What can hang from each mark
Y: M
M: H Q Y Z
Q: G M P R S
J: Q
G: Q
R: Q Y
H: R
B: Q
Z: M
P: Q
W: Q

Every row comes from one small tree of marks. The marks that hang from a mark follow it in brackets, in alphabetical order. Every link used is in the known rows. Which tree was each row made from?
Known rows
Q[G P R[Y[M]] S]: .10,-.05,-.21,.37,-.58,-.32,-.51,-.09,-.04,.27,.81,.17,.37,-.19,.42,-.66,.42,.31,-.23,-.08,.34,-.15,-.50,.17,-.01,-.04,-.21,.20,.37,.04,.13,.11,.04,.21,.07
G[Q]: -.02,.29,.16,-.02,-.10,-.21,-.39,-.10,.26,.25,.35,.12,-.04,-.12,.10,-.18,.32,.03,.01,.02,.28,-.04,.02,-.02,-.18,-.23,-.58,.17,.12,.12,-.54,-.17,-.05,.04,-.01
W[Q[R S]]: -.14,.29,-.10,.17,-.41,-.31,-.32,.09,-.27,.17,.45,.05,.17,.09,.13,-.41,.15,-.04,.02,-.05,.16,-.20,-.09,.08,.00,-.31,-.59,.24,.05,.21,-.37,-.06,.12,.20,-.05
P[Q[G M[Z] R[Y] S]]: -.04,.10,-.04,.29,-.63,-.26,-.40,.09,-.18,.16,.66,.25,.47,-.09,.40,-.50,.44,.15,-.27,-.02,.34,.00,-.13,.07,-.02,.05,-.58,.12,.13,.27,-.19,.05,-.11,.25,.08
W[Q[G M[Y] P S]]: -.01,.04,-.15,.23,-.30,-.47,-.36,.10,-.25,.16,.55,.24,.10,-.29,.39,-.77,.44,.34,-.12,.05,.12,-.12,-.14,.22,-.06,.13,-.22,.23,.28,.30,-.15,.19,.14,.30,-.12
P[Q[R]]: .03,.19,.02,.15,-.38,-.24,-.24,.04,-.19,.21,.31,.10,.15,.06,.03,-.35,.15,-.20,-.06,.00,.34,-.07,-.09,.07,-.20,-.11,-.63,.24,-.12,.05,-.46,-.07,-.11,.20,.07
W[Q[G R[Y[M[H Z]]]]]: .06,.08,.13,.23,-.48,-.36,-.65,.19,-.24,.17,.53,.26,.15,-.01,.17,-.32,.41,-.09,.06,-.05,.15,-.16,-.17,.06,-.04,-.13,-.54,.36,-.04,.18,-.12,-.11,.03,.38,-.01
J[Q[M[H[R] Y Z] P]]: .06,.11,.21,.27,-.49,-.67,-.43,.16,.10,.12,.45,.23,-.03,-.27,.10,-.35,.40,.13,-.01,.00,.44,-.11,.05,.21,-.19,.18,-.35,.60,.12,.16,-.56,-.10,.18,.36,-.16
Y[M[Q[G P R S]]]: .04,.00,-.21,.39,-.38,-.35,-.37,-.06,-.19,.31,.72,.14,.19,-.24,.34,-.74,.48,.25,.00,-.01,.29,.01,-.19,.26,-.19,-.02,-.17,.09,.30,.14,-.09,-.04,.01,.13,-.01
J[Q[G]]: .09,.25,.00,.22,-.06,-.31,-.49,.21,-.09,.26,.40,.25,.22,-.11,.16,-.09,.30,-.07,.03,.05,.28,-.13,.12,.08,-.03,-.16,-.38,.16,.35,.14,-.42,-.07,.04,.19,.04
G[Q[M[Z] S]]: -.09,.27,.06,.10,-.33,-.28,-.39,-.05,.28,.18,.56,.17,.11,-.18,.30,-.38,.50,.32,-.06,-.01,.31,.03,.10,.03,-.13,-.12,-.52,.04,.21,.32,-.50,-.11,-.05,.03,-.03
B[Q[M[Z] P R S]]: -.02,.25,.08,.41,-.66,-.45,-.20,.02,.05,.09,.65,.10,.17,-.23,.28,-.51,.37,.39,-.09,-.03,.41,-.30,.01,.18,-.09,-.03,-.48,.15,.09,.16,-.57,-.02,.08,.22,.04
Z[M[Q]]: -.06,.28,-.18,.08,-.11,-.35,-.28,.08,.00,.11,.23,.14,-.07,-.19,.01,-.01,.37,.02,.19,.18,.34,.03,-.03,.06,-.19,.04,-.36,.31,.09,.19,-.46,-.36,-.07,.17,-.03
R[Q]: .05,.13,.21,.24,-.09,-.31,-.42,.16,.12,.27,.32,.14,.10,-.02,.10,-.10,.24,-.08,.19,.06,.26,-.08,.09,-.02,-.19,-.21,-.48,.22,.23,.02,-.31,-.09,.09,.17,-.02
B[Q]: .00,.36,.36,.17,-.16,-.28,-.23,.12,.17,.25,.26,.07,-.02,-.08,.10,-.13,.29,-.02,.19,.11,.30,-.22,.20,.02,-.17,-.14,-.57,.13,.13,.11,-.66,-.21,-.01,.09,.05
R[Y]: .03,.24,.28,.14,-.18,-.31,-.40,.11,.22,.26,.22,.14,.07,-.05,.07,-.04,.37,-.04,.13,.04,.30,-.14,-.24,-.14,-.08,-.04,-.47,.43,.16,.13,-.25,-.13,-.01,.17,.00
H[R[Q[M P]]]: -.18,.07,.29,.47,-.36,-.47,-.37,.09,.17,.23,.26,.08,.15,-.12,.07,-.39,.36,.05,.06,-.02,.40,-.13,-.14,.07,-.22,.09,-.27,.50,.19,-.08,-.35,.02,.18,.22,-.09
B[Q[G]]: .06,.23,.30,.19,-.10,-.24,-.35,.12,.05,.32,.36,.17,.06,-.16,.24,-.19,.34,.01,.11,.09,.27,-.18,.17,.01,-.08,-.17,-.46,.01,.25,.14,-.51,-.13,-.06,.12,.11
Y[M[Q]]: .03,.17,.04,.34,-.13,-.35,-.31,.13,-.08,.33,.39,.12,.01,-.15,.14,-.43,.51,.04,.29,.12,.21,.07,.01,.14,-.30,.03,-.27,.18,.11,.19,-.30,-.20,-.01,.07,-.06
Y[M[Q[G]]]: .07,.08,-.02,.32,-.09,-.29,-.43,.13,-.17,.35,.46,.17,.09,-.20,.24,-.47,.56,.08,.24,.09,.20,.09,.02,.14,-.23,.03,-.20,.08,.26,.20,-.17,-.14,-.06,.10,-.02
M[Y]: .13,.14,.12,-.03,-.14,-.33,-.37,.06,-.06,.32,.24,.12,-.14,-.12,.07,-.37,.34,.05,.21,.07,.24,.04,-.11,-.02,-.19,-.04,-.41,.31,.17,.24,-.27,-.16,.01,.26,-.13
R[Q[G M[Z] S] Y]: -.04,.07,.22,.38,-.38,-.35,-.60,.20,.24,.18,.69,.31,.45,-.18,.45,-.22,.58,.28,-.07,.03,.25,-.01,-.05,-.02,.01,-.01,-.50,.17,.52,.26,.02,.02,.08,.22,-.04
Y[M[H Q[G R S] Z]]: .14,-.07,.04,.19,-.50,-.37,-.56,.05,-.11,.39,.76,.20,.07,-.11,.39,-.50,.53,.12,.12,-.07,.37,.15,.08,.17,-.17,-.15,-.38,.06,.17,.30,-.13,-.22,-.05,.09,.01
M[Y Z]: .17,.16,.34,-.13,-.27,-.43,-.45,.03,-.07,.37,.35,.30,-.19,-.09,.09,-.38,.40,.13,.14,-.06,.27,.04,-.01,-.18,-.11,-.05,-.47,.36,.01,.34,-.43,-.19,-.01,.40,-.11
H[R[Q[G S]]]: -.26,.07,.30,.24,-.28,-.27,-.51,.06,.14,.42,.41,.11,.28,.06,.25,-.35,.31,-.03,-.01,-.10,.34,.02,.00,-.03,-.04,-.23,-.40,.23,.43,.04,-.24,-.02,.09,.10,-.03

Which tree is each row?
-.09,.17,-.35,.15,-.40,-.36,-.36,-.08,-.02,.07,.58,.20,.18,-.30,.23,-.23,.39,.25,-.16,.05,.39,-.05,-.31,.15,-.02,.03,-.32,.36,.27,.14,-.18,-.21,.00,.24,.00 -> Z[M[Q[G P R[Y] S]]]
.08,.18,.02,.45,-.65,-.39,-.47,.17,-.09,.02,.41,.14,.23,-.12,.06,-.18,.49,.16,.14,-.08,.37,-.15,-.35,.00,-.08,.09,-.47,.39,-.05,.19,-.14,-.10,.04,.39,.00 -> Q[M[Z] R[Y]]
.09,-.09,.10,.10,-.32,-.33,-.40,.16,.00,.32,.51,.27,.17,-.09,.47,-.49,.45,.07,-.12,.09,.40,.11,.16,.10,-.16,.04,-.47,-.02,.10,.35,-.32,.04,-.18,.09,.11 -> P[Q[G M[H Z] S]]
.05,.22,.03,.43,-.56,-.44,-.18,.02,-.08,.01,.46,.03,.03,-.37,.13,-.48,.35,.29,.05,.08,.30,-.26,-.13,.28,-.22,.13,-.44,.29,.09,.08,-.45,-.08,.12,.34,-.07 -> B[Q[M[Y] P R]]
.09,-.14,-.05,.04,-.45,-.40,-.39,-.20,-.01,.31,.70,.09,.05,-.29,.46,-.46,.30,.11,-.19,-.11,.49,-.02,-.05,.22,-.08,-.25,-.39,.25,.35,.18,-.17,-.04,.08,.07,.03 -> M[H Q[G P R S]]
-.30,.17,.34,.24,-.35,-.30,-.42,.06,.23,.38,.35,.05,.21,.11,.15,-.28,.23,-.06,.06,-.08,.37,.00,.01,-.04,-.09,-.25,-.48,.34,.33,.04,-.38,-.08,.14,.04,-.09 -> H[R[Q[S]]]
-.07,.19,-.08,.19,-.29,-.34,-.28,-.15,.35,.13,.58,.11,.08,-.31,.31,-.51,.43,.40,-.18,.04,.34,-.08,-.08,.17,-.20,-.01,-.37,.15,.25,.15,-.45,.06,.03,.02,-.05 -> G[Q[M P S]]
.24,-.15,.24,-.16,-.60,-.55,-.51,-.21,-.18,.31,.71,.34,-.22,-.39,.33,-.60,.40,.23,-.19,-.20,.40,.09,-.01,.09,-.09,-.09,-.48,.51,.13,.32,-.27,-.19,.07,.46,-.13 -> M[H Q[G P R] Y Z]
.09,-.03,-.46,.32,-.54,-.22,-.50,.04,-.37,.16,.65,.05,.34,-.24,.44,-.62,.48,.34,.02,-.01,.30,.09,-.32,.26,-.01,.02,-.25,-.05,.45,.32,.21,.08,.02,.26,-.03 -> Q[G M[Y] R S]
.08,.08,.43,.44,-.38,-.53,-.52,.14,.35,.22,.61,.35,.18,-.17,.15,-.32,.49,.18,-.01,.04,.24,-.15,-.17,.00,-.22,.09,-.42,.50,.12,-.03,-.21,-.09,.10,.33,-.10 -> R[Q[P] Y[M[Z]]]
-.11,.28,.02,.08,-.54,-.29,-.35,-.31,.35,.13,.70,.11,.18,-.19,.24,-.41,.27,.28,-.35,-.13,.33,-.17,-.28,.08,-.06,-.21,-.63,.34,.23,.04,-.38,-.07,.06,.10,-.04 -> G[Q[P R[Y] S]]
.13,.07,.05,.16,-.56,-.44,-.46,-.17,.23,.06,.57,.14,-.03,-.31,.17,-.38,.39,.23,-.12,-.09,.47,-.14,-.12,.18,-.22,-.05,-.48,.33,-.10,.07,-.45,-.07,.01,.23,.00 -> G[Q[M[H Z] P R]]
.11,.02,.26,.14,-.33,-.41,-.30,.21,.04,.21,.27,.21,.00,-.07,.17,-.30,.38,-.09,.05,.11,.42,.03,.15,.07,-.31,.11,-.55,.24,-.20,.24,-.51,-.07,-.15,.18,.05 -> P[Q[M[H Z]]]
.27,-.23,.21,.25,-.33,-.54,-.58,.11,.10,.21,.57,.32,.02,-.37,.34,-.43,.50,.26,.00,.04,.38,-.01,-.01,.16,-.23,.12,-.26,.28,.25,.15,-.09,.06,.11,.38,-.07 -> R[Q[G M[H Y Z] P]]
.07,.12,.29,-.17,-.23,-.41,-.43,-.06,-.25,.40,.56,.39,-.11,-.32,.30,-.53,.53,.25,-.05,-.11,.20,.17,.16,-.14,-.01,-.04,-.48,.31,.28,.48,-.36,-.22,.01,.41,-.17 -> M[Q[G] Y Z]
-.02,.10,-.13,-.16,-.26,-.40,-.33,.01,.10,.13,.40,.11,-.21,-.23,.21,-.14,.37,.10,.16,.19,.38,.24,.04,.20,-.21,.01,-.48,.35,.21,.36,-.33,-.44,-.05,.13,-.14 -> Z[M[H Q[S] Y]]
-.29,.14,.34,.35,-.45,-.39,-.45,.13,.18,.30,.39,.09,.25,.05,.19,-.35,.40,.06,.08,-.05,.40,.01,.03,-.02,-.10,-.07,-.41,.31,.26,.12,-.34,-.06,.12,.15,-.10 -> H[R[Q[M[Z] S]]]
-.18,.09,.44,.29,-.31,-.44,-.39,.01,.22,.33,.27,.12,.09,.00,.04,-.35,.23,-.06,.00,-.09,.38,-.13,-.10,-.03,-.18,-.09,-.36,.54,.17,-.13,-.41,-.02,.15,.20,-.09 -> H[R[Q[P]]]
-.03,.05,-.16,.15,-.40,-.34,-.27,-.22,-.22,.30,.70,.16,.19,-.30,.40,-.60,.31,.26,-.26,-.13,.35,-.07,-.13,.12,.01,-.20,-.33,.22,.40,.19,-.23,.04,.10,.16,.02 -> M[Q[G P R S]]
.01,-.05,.44,.23,-.44,-.58,-.44,.03,.14,.41,.49,.22,-.16,-.14,.16,-.57,.53,.06,.14,-.05,.43,.05,.06,.07,-.32,.07,-.28,.50,-.04,.13,-.47,-.22,.02,.17,-.09 -> Y[M[H[R] Q[P] Z]]
-.02,-.17,.37,.10,-.34,-.41,-.55,.00,.36,.42,.40,.09,.02,-.04,.28,-.28,.28,-.09,.00,-.04,.51,-.01,.00,.07,-.15,-.21,-.38,.37,.29,.01,-.24,-.02,.08,.06,.01 -> M[H[R[Q[G P S]]]]
.14,-.14,.17,-.05,-.57,-.49,-.47,-.20,-.01,.37,.81,.29,-.01,-.27,.45,-.50,.36,.20,-.26,-.22,.53,.00,.06,.06,.01,-.26,-.46,.30,.21,.31,-.33,-.10,.05,.20,.05 -> M[H Q[G P R S] Z]
.02,.09,.30,.28,-.16,-.27,-.59,.15,.23,.24,.45,.26,.31,-.13,.25,-.03,.40,-.02,.00,.06,.22,-.06,-.10,-.07,-.05,-.11,-.53,.31,.43,.07,-.05,-.04,.06,.23,-.01 -> R[Q[G] Y]
.11,-.04,-.10,.32,-.64,-.36,-.57,-.09,-.02,.31,.86,.27,.34,-.18,.42,-.69,.46,.37,-.28,-.12,.36,-.14,-.45,.08,.02,-.05,-.24,.24,.27,.09,.06,.09,.01,.26,.07 -> Q[G P R[Y[M[Z]]] S]
-.11,.25,.01,.23,-.67,-.38,-.40,-.22,.28,.02,.76,.19,.23,-.29,.29,-.49,.44,.47,-.32,-.10,.37,-.15,-.26,.09,-.07,-.05,-.57,.32,.16,.16,-.37,-.04,.06,.19,-.05 -> G[Q[M[Z] P R[Y] S]]
-.08,.10,-.08,.16,-.45,-.34,-.31,-.22,-.07,.26,.74,.18,.28,-.30,.40,-.53,.37,.27,-.32,-.13,.31,-.10,-.24,.07,.06,-.13,-.43,.34,.46,.18,-.14,.02,.11,.19,-.02 -> M[Q[G P R[Y] S]]
.01,-.04,-.11,.27,-.57,-.24,-.41,.10,-.05,.13,.57,.11,.41,-.10,.44,-.41,.37,.01,-.18,.05,.39,.05,-.14,.23,-.13,.04,-.59,.12,.18,.23,-.07,.03,-.10,.10,.08 -> P[Q[G M[H] R[Y] S]]
.07,-.01,-.14,.21,-.56,-.31,-.48,-.16,.01,.27,.73,.18,.35,-.21,.40,-.54,.33,.27,-.33,-.13,.40,-.20,-.47,.06,.09,-.14,-.31,.28,.38,.07,.03,.14,.08,.22,.10 -> Q[G P R[Y] S]
-.06,.04,.18,.30,-.34,-.57,-.33,.16,.00,.12,.21,.10,-.08,-.16,.08,-.45,.35,-.01,.07,.06,.32,-.23,-.12,.19,-.25,.14,-.30,.56,-.09,.09,-.42,.06,.16,.26,-.10 -> W[Q[M[H[R]] P]]
.03,-.18,.15,.08,-.52,-.40,-.61,.08,.02,.38,.57,.20,.07,-.19,.51,-.57,.62,.28,.04,-.05,.44,.23,-.02,.08,-.06,.07,-.28,.13,.39,.45,-.05,-.03,-.02,.19,-.07 -> Q[G M[H[R] Y Z] S]
-.08,.14,-.33,.37,-.42,-.29,-.43,.18,-.42,.10,.53,.10,.33,-.09,.32,-.52,.37,.14,.01,-.03,.15,-.14,-.15,.21,.02,-.09,-.38,.06,.22,.28,-.07,.09,.10,.23,-.01 -> W[Q[G M R S]]
